Each row was made from one small tree. The marks that hang from a mark follow it in brackets, in alphabetical order. Every link used is in the known rows. Write each row's tree.
Known rows
U{A D{C} L{K N}}: [5.4, -10.1, 24.1, 12.6, 12.4, 15.8, -22.7, -2.6, 38.8, 43.4, 10.6, -21.5, 11.2, -11.8, -3.1, -2.9, -1.8, -36.8, 7.2, 8.3]
V{L{N Y}}: [-8.3, 12.3, -8.6, 14.3, 8.6, 4.1, -3.1, 29.8, -26.6, -12.9, 1.0, 6.6, -11.1, 1.5, -0.5, 0.4, -0.1, -8.6, -2.2, -16.0]
Y{L{C N Q}}: [6.8, 14.6, 6.1, 6.7, -23.3, -4.6, 1.8, -15.8, -1.3, -5.3, -26.5, 9.8, -28.6, -13.7, 1.9, -8.7, 2.3, 27.3, 5.7, -29.8]
Y{L{C Q}}: [4.1, 21.8, -17.0, 8.2, -24.5, -16.1, 23.5, -30.8, -14.2, 1.7, -25.1, 3.9, -23.8, -10.5, -6.1, -7.1, 4.9, 26.2, 6.6, -17.6]
L{N Q}: [-5.1, 12.6, 15.0, -13.4, -12.7, 7.4, -15.7, -29.4, 2.4, -35.1, 2.0, 10.7, 12.1, -1.1, 18.7, 2.5, 6.5, 15.4, 15.2, -18.3]
D{C{L} U{A}}: [5.0, -45.6, -6.2, 8.5, 8.1, -21.6, 43.8, 8.2, 5.6, 16.3, -35.4, -16.7, 22.4, -17.6, -13.9, -20.8, 21.4, 11.9, -7.2, 12.4]
V{A}: [-3.6, 16.5, -15.7, 1.1, -4.4, -7.6, 7.8, -43.8, -37.3, -2.3, 2.1, -8.5, 17.6, -7.8, 6.0, -18.8, 11.7, 2.8, -3.0, 12.5]
L{Q}: [-9.2, 24.0, -17.8, -11.6, -15.6, -9.0, 16.8, -50.8, -15.6, -24.9, 4.6, 3.5, 18.7, 3.4, 6.9, 4.7, 9.8, 13.0, 15.3, 0.1]
V{L{K Y}}: [-13.3, 16.9, -31.5, 9.9, 12.8, 9.8, 9.7, 9.8, -35.1, -13.5, 21.6, 4.2, -9.2, -6.0, -0.9, 8.4, -10.0, 3.7, -5.1, 2.9]
U{A D L{C K N Q Y}}: [-7.1, 12.7, 17.6, 4.5, 11.9, 15.5, -28.0, 14.5, 37.3, 40.8, 52.1, -0.2, -24.2, 14.9, 0.9, 25.5, -38.5, -38.6, 23.0, -10.1]
G{D{C{L{Q}}}}: [15.9, 9.6, -13.7, -0.3, -3.7, -14.2, 17.4, -22.3, -14.5, -22.6, -29.3, -12.7, 24.4, 22.2, -5.5, -17.1, 35.6, -41.4, -12.7, 5.4]
G{D{U}}: [9.2, 0.4, -9.7, -10.9, -4.4, -11.0, -6.0, 7.5, -7.8, -18.7, -4.9, 6.4, 32.4, 39.6, 2.7, -6.0, 30.1, -26.1, -20.1, 29.0]
C{L{N}}: [-6.7, 26.3, 4.6, 18.3, 3.8, -1.3, 21.8, -4.5, -18.6, -10.8, -21.7, 4.1, -3.2, -18.2, -3.4, -29.8, 21.2, 6.0, -22.1, -19.5]
D{U{L{C K N Q}}}: [-6.0, -18.6, 10.8, -8.0, -2.1, 5.8, -9.9, 21.8, 1.4, -9.0, -8.0, 11.6, -3.1, -16.2, -3.3, 10.2, -10.9, 41.1, -6.1, 6.1]
V{A L{C K N Q Y}}: [-10.3, 2.3, -10.6, 9.8, 4.4, 20.8, -13.8, -0.9, -42.7, -17.5, 31.9, 2.7, -31.2, -9.4, 1.1, 18.3, -39.7, 12.0, 21.7, -24.5]
L{C N}: [7.4, 16.1, 15.2, -14.7, -15.8, 1.6, -16.3, 10.1, -7.5, -29.0, -42.1, 2.1, -24.5, -0.6, 13.9, -5.3, 11.7, 17.7, -4.8, -21.5]
U{D L{Q Y}}: [-15.5, 19.9, -8.9, 10.7, 5.1, -11.5, 2.4, 13.5, -7.7, 25.0, 14.8, -0.8, 0.1, 20.2, -11.5, 11.7, -12.6, -45.6, 8.3, 0.7]
G{D{C U{A}}}: [20.3, -22.9, -6.4, -12.0, -0.7, -16.0, 0.3, 2.0, 11.2, -5.0, -14.5, -10.9, 39.0, 32.7, 0.7, -8.8, 33.3, -36.5, -10.4, 29.1]
D{C{L{K N}} U{A}}: [5.5, -53.6, 9.7, 3.4, 13.1, 0.2, 21.9, 15.8, 16.9, 6.8, -23.4, -10.9, 17.2, -25.0, -2.3, -18.6, 11.2, 23.2, -9.1, 8.1]

Which tree is each row?
[-6.9, 13.6, 15.2, 4.8, -6.7, 16.7, -26.2, 6.2, 3.0, 2.6, -1.8, -2.1, -17.9, 1.2, -5.2, 16.0, -16.4, -7.5, 8.5, -11.4]  U{D L{C K N Q}}
[14.1, 2.7, 7.5, -6.8, 2.7, 0.9, -22.5, 13.0, 16.7, 3.2, 13.4, 5.4, 15.9, 27.8, -1.4, 1.3, 11.7, -27.0, -15.6, 22.2]  G{D{U{A L{C K N}}}}
[-3.1, -9.9, -4.6, -0.3, -4.4, -16.7, 9.9, 26.4, -12.5, 5.8, -29.6, 2.7, 1.0, -9.3, -14.0, -1.6, 6.6, 26.5, -15.5, 16.2]  D{U{L{C}}}
[-11.7, 16.2, -22.1, -31.6, 0.1, 10.9, 3.7, -4.3, -13.4, -31.9, 28.9, 11.7, -37.0, 11.1, 21.1, 31.2, -38.1, 22.0, 14.2, -11.4]  L{C K Q Y}
[-10.3, 20.4, -4.3, 6.0, 9.9, 2.8, -5.5, -1.5, 24.5, 48.5, 54.1, -5.8, -19.9, 18.8, -7.4, 26.5, -36.1, -39.1, 23.0, 2.5]  U{A D L{C K Q Y}}
[-11.3, -14.2, -2.4, -4.4, 13.9, -1.4, 3.6, 9.4, 19.5, 24.2, 44.2, 11.2, 11.8, -5.5, -2.1, 12.7, -20.8, 14.2, 2.4, 22.9]  D{U{A L{K Q Y}}}
[11.5, 14.4, 6.4, 9.0, -18.5, -5.2, -0.9, 1.7, -4.0, 1.8, -39.7, 6.2, -31.1, -16.5, 2.8, -20.8, 11.9, 22.6, -11.0, -23.2]  Y{L{C N}}
[-2.2, 6.1, -6.9, 16.7, -1.4, 20.8, -13.9, -10.1, -46.6, -16.1, 0.8, -7.0, -21.0, -23.8, -4.8, 0.3, -14.3, 22.5, 4.9, -12.3]  V{A L{C K N}}
[6.7, -53.0, 17.1, -5.4, 8.3, 3.0, -1.0, 5.4, 29.9, 12.8, -10.6, -9.9, 22.0, -28.4, -2.9, 1.0, -4.1, 21.6, 7.9, 13.8]  D{C U{A L{K N Q}}}
[-1.4, -10.5, -0.2, 9.1, 8.2, -1.3, 12.5, -9.9, 22.9, 28.9, 14.4, -19.7, 14.1, 17.1, 1.7, -4.6, 5.6, -42.1, 16.8, -1.8]  U{A D{C{L{K N Q Y}}}}
[-8.0, 23.5, -2.3, 18.1, 16.3, -12.4, -1.4, 10.1, 22.0, 65.4, 39.2, -9.5, 3.7, 21.2, -11.0, 2.9, -8.5, -63.5, 6.7, 13.0]  U{A D L{Y}}
[12.1, 6.5, -4.2, -5.4, 1.8, -5.8, -12.3, 5.1, 9.8, 6.0, 14.3, 1.9, 18.0, 27.8, -5.6, 1.5, 13.3, -27.5, -16.6, 29.5]  G{D{U{A L{C K}}}}
[-0.6, -55.6, 8.2, -1.3, 17.2, -1.4, 21.7, 23.2, 19.8, 5.0, -3.1, -4.6, 9.9, -14.7, 1.9, -6.1, -6.8, 15.0, 1.6, -0.3]  D{C{L{K N Q Y}} U{A}}
[15.0, -21.8, -3.3, -10.0, 9.2, -7.7, -5.9, 7.1, 17.0, 3.5, 8.3, -5.3, 28.0, 25.5, -3.2, 3.4, 8.6, -38.3, -6.3, 25.5]  G{D{C U{A L{K Q Y}}}}
[-0.9, -8.2, -0.8, 2.1, 1.2, -15.8, 10.0, 13.7, 11.2, 29.0, -1.8, -0.1, 4.7, -7.5, -13.7, 0.9, 1.3, 16.4, -5.0, 20.9]  D{U{A L{C}}}
[14.3, -20.4, -8.3, -3.0, 4.3, -8.9, 11.2, -6.3, 9.5, -6.7, -1.9, -8.2, 31.3, 23.6, -6.1, -6.9, 22.1, -27.3, -9.8, 20.4]  G{D{C{L{K Q}} U{A}}}
[4.9, 10.8, 14.5, -23.7, -6.5, 28.3, -28.3, 2.6, -2.1, -38.5, -15.5, 6.5, -29.4, -14.2, 25.0, 3.4, -4.4, 38.1, -8.8, -12.9]  L{C K N}
[-11.0, 26.2, 3.8, 15.4, -0.4, -0.5, 24.0, -21.6, -16.2, -17.9, -9.4, 7.9, -0.7, -15.5, -3.9, -17.2, 12.1, 11.3, -5.7, -26.0]  C{L{N Q}}
[0.5, 7.5, 7.4, 4.2, -11.3, 17.7, -9.6, -30.5, 5.6, -8.5, 10.2, 15.9, -9.2, -24.8, 13.6, -9.4, -4.5, 36.4, 0.5, -16.0]  Y{L{K N Q}}
[1.4, 15.8, 13.3, -19.1, -22.1, 3.3, -13.2, -14.5, -2.9, -39.4, -23.8, 6.4, -20.2, 2.1, 13.5, 11.8, -1.6, 23.8, 20.1, -31.6]  L{C N Q}
[-8.8, -22.1, 9.3, -10.7, 6.1, 4.0, -11.3, 41.6, 2.6, -5.4, 3.5, 15.4, -12.3, -6.9, 1.4, 13.1, -22.5, 30.2, -6.5, 3.3]  D{U{L{C K N Q Y}}}
